Each row was made from one path, in order. Every step used is in the known rows, and no mark comes twice. Write each row's path.
Known rows:
Z -> Y -> M -> H: [ -2.5 -12.9 -14.1 -19.3  11.1   3.2   2.0  20.7  -9.1  29.5  37.2   6.6
  -5.6  -1.2  38.6   3.8  14.4 -11.0   2.2  21.9  -9.0  -0.8  -9.1   8.6
   5.3  -5.5  -7.8]
P -> E -> H -> Z: [-24.1  -6.4  -8.4   1.8  24.7  -8.3 -15.0  10.4  16.8   5.6  -1.8  -2.4
   8.9  10.4  -1.3  -6.7   5.3  18.6  34.5  -3.1  13.5 -14.9  -6.1 -32.1
 -13.0  32.9   0.9]
D -> T: [-11.2  -9.2  -6.4 -14.8  -4.8 -11.5  -4.8  -4.9  11.4  10.5 -25.1 -10.7
  -9.7  -0.4  19.3   5.8   9.8 -20.0  15.3  -7.3   4.4   0.5 -13.5   9.6
  11.5  -3.6   2.6]
Z -> F -> C -> Y -> E -> H: [ 30.3 -13.2  -5.1  -4.6 -30.7 -23.6 -13.2  -3.4 -35.0  11.2 -27.5 -32.1
 -11.5 -27.9   8.7   3.6  18.3  22.5  14.9  26.5 -34.6 -16.9 -23.3  33.9
   7.8   3.5  39.7]
Y -> E -> H -> T: [  9.0   4.6 -16.5  15.9   8.0 -11.9  -4.2 -32.8  -6.9  15.0 -44.7 -38.4
  -8.0   3.0  10.3   5.8  13.8  32.0  47.4   4.7 -10.6 -17.6 -28.3  -7.8
  11.9  12.7  16.6]
Z -> F -> C -> Y -> M: [  9.5 -21.2   4.7 -13.3 -34.2 -18.9  -3.0   4.1 -28.2   4.8  -1.6 -20.6
 -20.8 -27.8   8.3  -9.8  11.4  -2.0  -9.3  46.4 -30.5  -5.5 -17.4  38.9
   1.4  -8.4  42.7]
E -> H -> C -> Y -> M -> P: [ 24.9  15.0 -19.1 -14.2   6.9   5.7   5.2 -29.6   1.2  26.7   9.7 -14.8
 -16.0 -23.5  22.5  13.7   6.6  36.4  28.6   2.6 -37.1 -17.2 -39.5  10.4
  21.7   2.4  27.9]
H -> M: [-12.3   0.2   5.6   9.4   3.1   7.2   4.6  -7.9   0.7  -7.8   3.1   1.1
 -14.0  -1.9  -0.8 -24.0  -7.1 -13.9  -3.1  40.1  13.7  -5.9  -2.1  -9.2
  28.7 -20.1  10.1]
Y -> M -> P: [ -6.1  16.9   5.1   1.9  16.9   1.7  13.7   6.4  -5.7   1.0   1.6 -10.0
 -26.8   3.3   6.5  10.3  -9.8  -4.1  -4.4  10.4   1.3  -2.8  -0.8  22.8
   1.5 -10.7   7.5]
T -> H: [  6.4 -21.7   6.4  13.1 -15.7  -9.2  20.1  11.5  -7.3  15.9  -2.5  -5.2
   0.9   1.7   1.4   9.2  36.4   4.9   0.3  -8.8   2.7 -15.5   0.8  12.9
  -8.8  21.9  -6.6]
Y -> E -> H: [ 13.2   9.3 -20.5  23.6   8.5 -11.8 -12.3 -13.7 -16.4  13.0 -30.8 -28.2
  -7.8   4.2   4.9   6.9  10.0  21.6  44.8 -10.4 -17.2 -24.9 -14.5  -0.2
  12.9   7.4  -5.4]
M -> P: [ 25.2  27.5   6.0 -11.6  28.6   9.3   5.2  -3.7  -3.4  -2.3 -17.3 -13.8
  -0.3 -10.0   2.5  32.9 -12.8  20.2 -12.0 -16.6  12.7   2.8   5.0  16.3
  -2.0   8.9   7.1]
D -> T -> H: [ -4.5 -23.6   1.7  -2.2 -16.1 -19.7  11.4   4.0   4.6  23.7 -25.0 -15.1
  -8.4   0.0  21.1  11.7  36.9 -13.7  15.9 -15.2   5.3 -11.7 -11.8  19.3
   1.2  16.4  -4.1]
E -> H -> Z -> Y: [  9.5  -2.7  -3.3 -16.3  17.1 -20.9 -16.4  -2.8  22.0  24.7  -0.3  -1.5
  -1.3  -5.2  26.7  12.5   3.7  21.1  35.1 -17.6  -4.7  -9.2 -16.5 -19.1
   8.2  30.9  11.2]
C -> Y -> M -> P -> E -> H -> Z: [  3.2   3.1   0.7 -15.8  24.1  -2.4   3.7  -8.4  -5.4  14.2  15.7 -22.3
 -12.5 -19.2  15.3  10.2  -7.5   9.3  10.4  29.8 -16.0  -8.3 -24.9  -1.2
  -2.4  10.2   1.3]
P -> E -> H: [-19.4  -4.3 -28.6  11.4  19.1  -1.4  -3.2  15.7   7.4   5.2   1.4  -5.7
  13.2  12.8  -1.4  -6.9  10.2  17.7  27.8  -2.0   1.0 -17.5  -3.3 -19.1
  -9.9  22.6  -6.5]
Z -> F -> C -> Y -> M -> P -> E: [ 13.9 -16.3   1.6 -18.3 -13.5 -12.0   0.2  12.0 -27.5   0.4  -7.9 -27.4
 -13.3 -28.3   1.9   1.6   8.4  12.4 -11.4  43.8 -16.5  -5.8 -14.7  34.7
 -12.1  -0.4  40.5]
F -> C -> Y -> E -> H -> M -> P: [ 41.5  -2.1   1.9  -4.2 -11.3  -1.6 -13.5  -1.4 -19.7  30.2 -14.5 -37.6
 -15.7 -30.4   1.8   1.4 -12.3  28.6  13.3  14.6 -25.5 -10.6 -27.5  23.7
  26.1 -11.9  22.8]
M -> P -> E -> H: [ 11.0  22.9 -17.4  -0.7  42.1   7.6   2.4   7.6   2.5   2.6 -16.0 -18.1
   8.4  -0.9   2.0  27.2  -5.4  35.7  11.6 -17.8  12.0 -10.5   1.9   0.6
 -10.0  26.2   1.1]
M -> H -> Z -> F -> C -> Y: [  2.5   2.2  37.6 -30.7  -7.6  -1.0 -18.8   3.4 -29.6  18.9   0.5  14.5
   9.2 -10.9  27.7  -1.8  21.0   2.7   1.0  14.5  10.6  -3.0  -2.2   8.0
  18.1  19.9  39.4]
M -> H -> T -> D: [ -5.7   9.0   7.3 -28.4   5.8  23.2  16.8  -4.9  -8.8   1.9  -2.3  13.8
  14.2  24.6  38.3   0.8  35.7  14.0   7.7  16.5  22.9  -3.3 -17.3 -17.4
  18.3   5.9  29.5]
P -> E -> H -> T -> D: [-17.2 -11.9 -30.6  -5.1  17.9   3.2  13.7   2.7  19.3  -6.3  -6.9 -14.2
  11.6  19.7  10.1  -7.4  24.2  33.4  32.0  14.8   6.7 -15.9 -25.1 -36.1
 -12.2  21.5  13.9]
Z -> F -> C -> Y: [ 24.1 -18.6   5.4 -15.4 -34.7 -16.3  -6.3   1.6 -25.8   3.8  -8.0 -18.4
  -8.0 -32.0   5.2  -2.0  12.5  10.4 -11.0  31.8 -26.1  -2.1 -15.9  33.3
  -0.9   0.0  42.8]
Z -> Y -> E -> H: [ 34.7 -14.6 -34.2  -7.1  19.8 -12.6 -14.6  -3.4  -4.3  29.5  -5.4 -32.5
  -2.1 -13.3  25.0  22.9  10.2  25.4  32.3  -3.2 -22.8 -10.4 -24.8  -1.8
  -0.8  12.6 -13.8]
C -> Y -> M -> H -> E: [-10.0   2.5  -5.7  -7.4   1.5  13.0  10.0   2.9 -24.0  19.7  28.4  -7.4
  -7.9  -0.4  22.7 -11.6  10.4   0.6  -0.7  48.9 -19.1  -5.2 -11.8   5.4
  14.4 -11.0  -7.1]
Y -> E -> H -> M -> P: [ 18.8  23.3 -11.9  24.0  24.8  -2.8  -9.2 -18.6 -17.9   3.8 -39.6 -34.0
 -17.9  -2.3   5.4   6.9  -0.6  23.5  37.7   6.9  -3.2 -26.0 -14.4   1.3
  30.1  -1.1   4.6]

Write each row's path:
[ 41.4 -32.8   2.3  -8.8 -18.6   2.4  11.6 -26.5 -20.4  31.9   8.1 -28.8
  -2.8 -33.5   2.2  19.1  42.8  30.9  15.5   5.4 -20.7 -22.6 -36.7  11.3
  -4.2  14.2   6.5]
T -> H -> C -> Y -> E
[ -0.3  -7.3   2.4 -23.3  -7.8  15.5  22.9 -12.7 -19.8   9.1  28.8  -5.5
  -6.9  -2.8  40.1  -5.3  22.0  -6.2  -1.7  56.4 -18.1  -4.6 -36.0  -4.1
  16.5 -13.0  12.0]
C -> Y -> M -> H -> T -> D
[-26.4 -21.3 -18.5  -9.1  29.0 -14.3 -12.2  17.4  16.7  16.7  14.5  -7.3
  -0.5   5.6  10.2  -6.3   7.0  10.1  35.1  10.9   2.6 -14.6 -14.8 -27.6
 -15.8  25.3  -2.4]
P -> E -> H -> Z -> Y -> M
[ 34.6 -19.1  -8.2 -20.4 -31.1 -18.0  -0.2 -12.2 -22.6  -0.5 -33.4 -38.5
 -14.8 -20.0  19.6   4.9  29.6  34.4  19.3  41.0 -28.5 -15.7 -42.6  18.7
   6.5   3.6  58.1]
Z -> F -> C -> Y -> E -> H -> T -> D
[ 12.0 -20.3  20.9 -38.7  19.2 -15.4 -21.6  -4.2  20.1  18.6  11.4  -1.6
  -0.9 -16.2  16.4  13.6  -5.2   5.6   8.8  -3.0  13.4   8.7 -12.8 -21.1
 -12.2  21.2   8.5]
H -> Z -> Y
[  4.6 -11.5   8.2  15.8  15.4   4.0  24.0  11.3  -8.7   3.8  -5.6 -16.3
  -5.3  -4.1  -4.2   6.5  21.6   8.2  -6.2  16.0  27.7 -20.6   3.4   5.1
   0.6  18.0  -0.4]
T -> H -> M -> P -> E
[  2.7 -26.4 -19.9 -15.3   7.0  -7.7   3.6  13.9   5.3  18.9  32.5  -8.2
 -14.6 -10.4  25.1   3.2   1.6  -8.1   0.5  24.5 -17.9   3.3 -15.9   5.4
  -7.9  -7.7  -8.7]
Z -> Y -> M
[-13.2 -16.9 -30.8  -6.2   8.9   5.7   0.5  -6.4   5.2  17.7  24.0 -12.0
  -1.5  -9.4   5.3 -12.8  15.8  25.1  31.5  23.5 -22.3 -19.2 -33.3 -15.4
  -5.3   7.0   7.6]
P -> E -> H -> C -> Y -> M
[ 23.2   5.7 -19.5   5.4   4.5  -2.2 -15.6 -29.5 -12.2  18.2 -25.3 -28.6
 -10.3  -8.1   4.7   7.2  15.9  38.6  51.8 -11.7 -21.2 -26.4 -31.5  -1.6
  15.9   2.8  12.6]
Y -> E -> H -> C
[-20.9 -22.3  -6.4  -7.9   1.7 -20.5 -13.4  14.1  -1.5  13.4   3.2 -15.2
  -5.0  -6.2   3.3 -16.4  11.1  14.0  28.4  29.2 -10.5 -19.3 -20.7  -7.7
 -10.8  20.2  25.5]
P -> E -> H -> Z -> F -> C -> Y -> M
[ -0.7  12.5   3.8   0.2  35.3  17.7   4.6  -2.7   0.2 -13.3  -5.8 -14.3
  -5.7  -4.7  -8.7  -2.6 -15.7   5.7  -9.5  32.2  30.9  -4.1   2.5  -9.0
  13.6  -7.9   8.5]
H -> M -> P -> E
[ 33.0  -2.8  -0.1  -7.3   2.0 -16.8 -15.2 -35.0 -28.9   9.4 -20.5 -38.1
  -7.6 -27.4  17.6  12.8  12.6  19.7  29.4  29.3 -29.3 -18.8 -33.7   0.0
   9.2  17.7  10.7]
C -> Y -> E -> H -> Z -> F
[ 11.7   0.3  10.2 -12.9 -10.7 -28.6 -18.0  -7.4   0.1  16.3 -18.1  -7.7
  -9.6 -16.1  19.9  -0.1   8.5  24.1  29.0   3.9 -17.3 -14.2 -21.1   3.0
  13.5  26.9  43.3]
E -> H -> Z -> F -> C -> Y
[-34.1   8.7   5.8   7.3  -0.2   9.7   7.7  16.8 -22.6  13.3  21.6  18.6
 -10.8  21.6  23.3 -17.9  16.3 -23.5   5.6  19.9   1.2  -9.3   4.0  13.6
  20.7 -14.2   1.0]
Y -> M -> H
[ 28.9  15.1 -18.3 -22.0  36.0  16.8   2.1 -12.7  -1.6  12.5  -1.6 -24.4
   9.1 -24.6   4.7  30.6  -0.2  49.1   9.7  -5.9  -4.9 -10.5 -20.8   0.2
  -7.9  21.5  12.6]
M -> P -> E -> H -> C -> Y
[-21.7  10.4 -12.8   2.3  28.1  -0.3  20.5  -1.9   3.3   7.7  -8.7 -19.0
 -16.0   8.8   7.6   3.3   1.4  14.2  15.2  19.1   6.4  -8.2 -13.2   3.0
  -6.3   5.7  20.0]
Y -> M -> P -> E -> H -> T
[  9.3   6.4   1.8  10.3  15.9 -20.0 -25.5 -18.8  -6.5  13.5 -34.6 -24.0
 -10.8   3.0   5.8   7.1   8.1  20.5  53.0 -13.7  -3.0 -22.0 -17.8 -13.7
  12.1  18.4   2.7]
Y -> E -> H -> Z
[ 17.0 -22.2   0.4 -26.4 -10.9  -9.1  18.1 -20.0   1.6  35.8 -10.2 -28.0
 -21.2 -26.4  28.7  22.3  35.6   1.8  13.8   1.8  -9.2 -14.3 -39.6  29.0
   8.0   4.9  14.6]
D -> T -> H -> C -> Y -> M -> P
[ -6.3   8.7 -13.5   4.5   2.1  -8.4  11.8 -24.0  17.3  14.6 -22.8 -10.8
   0.8   6.4  19.6  -3.0  11.7  27.0  29.6   0.8  -7.9  -5.4 -21.1 -10.1
  14.4  18.6  32.5]
E -> H -> T
[-26.4  -4.8 -26.0  18.5  20.3   2.8  -0.9   9.7   8.5  -1.9   2.2  -5.4
   3.0  10.1  -3.2 -23.9   6.7   8.5  24.4  23.6   7.9 -21.0  -4.8 -25.7
   9.4   7.4  -0.1]
P -> E -> H -> M
[ 14.8  -2.3   8.2   6.5  -4.4 -29.1 -30.2  -9.9 -16.1  14.7 -45.8 -29.9
 -16.8  -6.1   4.7   4.0  10.4  27.7  49.8  -5.7  -8.9 -23.6 -19.1   6.6
  12.1  16.5  30.2]
Y -> E -> H -> Z -> F -> C
[ 22.4 -12.0  11.7 -16.3 -22.5  -1.7  -1.7  16.0 -13.2  26.6  14.4 -18.4
 -18.4 -28.7   3.0  -0.6 -13.9   8.9 -10.6  15.0 -26.4   4.3 -20.6  35.8
   5.4 -18.2  21.2]
F -> C -> Y -> M -> P
[-33.5  -0.3  31.2 -11.0 -11.7  -9.3  -7.7  19.7 -22.6  16.2   6.8  17.7
 -19.8  10.8  22.4 -19.6  16.9 -19.9  10.5  23.5   9.3  -8.5  -0.2  17.6
  18.5  -2.5  36.1]
Y -> M -> H -> Z -> F -> C
[ 29.4 -17.3  -1.1   0.4 -26.0  -7.2 -17.3   2.2 -17.2  29.5  -5.6 -32.9
 -14.2 -26.8   1.8 -17.1  -6.0  19.0  19.3  21.4 -31.9 -12.4 -29.6  16.2
  28.1 -15.9  20.5]
F -> C -> Y -> E -> H -> M
[ 19.0 -12.4  -6.9 -35.1  10.3  19.1   6.2 -29.3  -5.7  18.4  31.2 -19.2
 -11.1 -36.9   5.1   8.0   4.7  26.6   4.5  30.4 -20.2  -4.1 -40.9   3.2
  -4.0  -9.3  21.8]
H -> C -> Y -> M -> P -> E
[-23.2  -6.6  -9.4  -2.9  19.6 -17.2 -12.1   4.7   4.6  -2.2 -12.4  -6.7
   6.1   6.6   0.2  -3.9  13.6  18.3  32.3  10.5  11.2 -17.9  -5.6 -23.9
 -13.7  36.3  17.4]
P -> E -> H -> Z -> F
[-43.4  10.6  -3.4   7.5   9.1  11.8   6.9  26.1 -12.5  12.9  14.4   7.9
 -15.2  32.7  15.3 -22.8  15.3  -2.5  12.9  28.7   6.3 -10.0   8.6   2.5
  14.0 -12.5   0.1]
Y -> M -> H -> E
[  9.1  -9.4 -31.2 -15.8  32.9  -3.8   3.6  18.4   6.9  23.2  20.7 -19.9
  -9.7  -8.2  26.4  23.6   2.2  14.4  11.8  10.7 -12.1  -6.3 -14.8   6.0
 -11.7   9.7  -6.3]
Z -> Y -> M -> P -> E -> H
[ -6.4  -5.1  -5.5 -11.6  13.7 -24.7 -14.8   0.5  20.9  25.0   7.0  -1.3
 -13.6   1.1  28.4   3.5   4.5  10.4  36.1  -5.0 -10.8 -12.8 -17.4 -14.2
   9.4  22.0  12.2]
E -> H -> Z -> Y -> M
[-20.3  19.9  -3.0  -3.2  16.5  21.8  -1.5  20.4 -12.9  15.9  -2.9   9.1
  12.4  28.1  14.3  -7.1  17.9  22.8   8.3   6.9  17.4  -4.6  16.5  -6.9
  13.3   6.7  -2.8]
M -> H -> E
[ 18.4   6.5  -1.2 -14.1   8.5   5.3  16.2 -11.9 -17.2   8.7  18.6 -22.1
 -15.7 -24.0  15.4  12.5  -7.6  -2.1 -12.5  33.7 -23.7   0.1 -20.7  19.5
   4.2 -10.0   0.3]
C -> Y -> M -> P
[-17.0   2.8   6.4  -5.6  17.5 -16.5  -3.3  17.8  -3.2   6.0 -11.1 -16.5
 -26.2  -0.7   3.7   1.1  -1.9  11.9  16.5  14.2   6.9 -12.9  -7.2  17.8
  -7.1   9.9  35.7]
Y -> M -> P -> E -> H -> Z -> F -> C
[-15.3   6.5 -14.9  -5.7  29.1   2.5  25.3   5.2   7.3  -5.9  -4.2 -19.0
 -19.7  15.7  15.7   7.3   9.1  18.6  17.9  22.9   7.5 -13.6 -23.8  -5.9
  -5.7   1.8  19.3]
Y -> M -> P -> E -> H -> T -> D
[ 43.1  13.0 -11.8   3.6  17.8   3.1  -1.6 -32.9 -26.1  11.5 -14.9 -43.5
  -8.3 -28.4  14.1  13.5  -4.2  22.2  20.0  29.3 -26.6 -19.2 -30.0   6.1
  26.5  -1.0  -2.8]
C -> Y -> E -> H -> M -> P
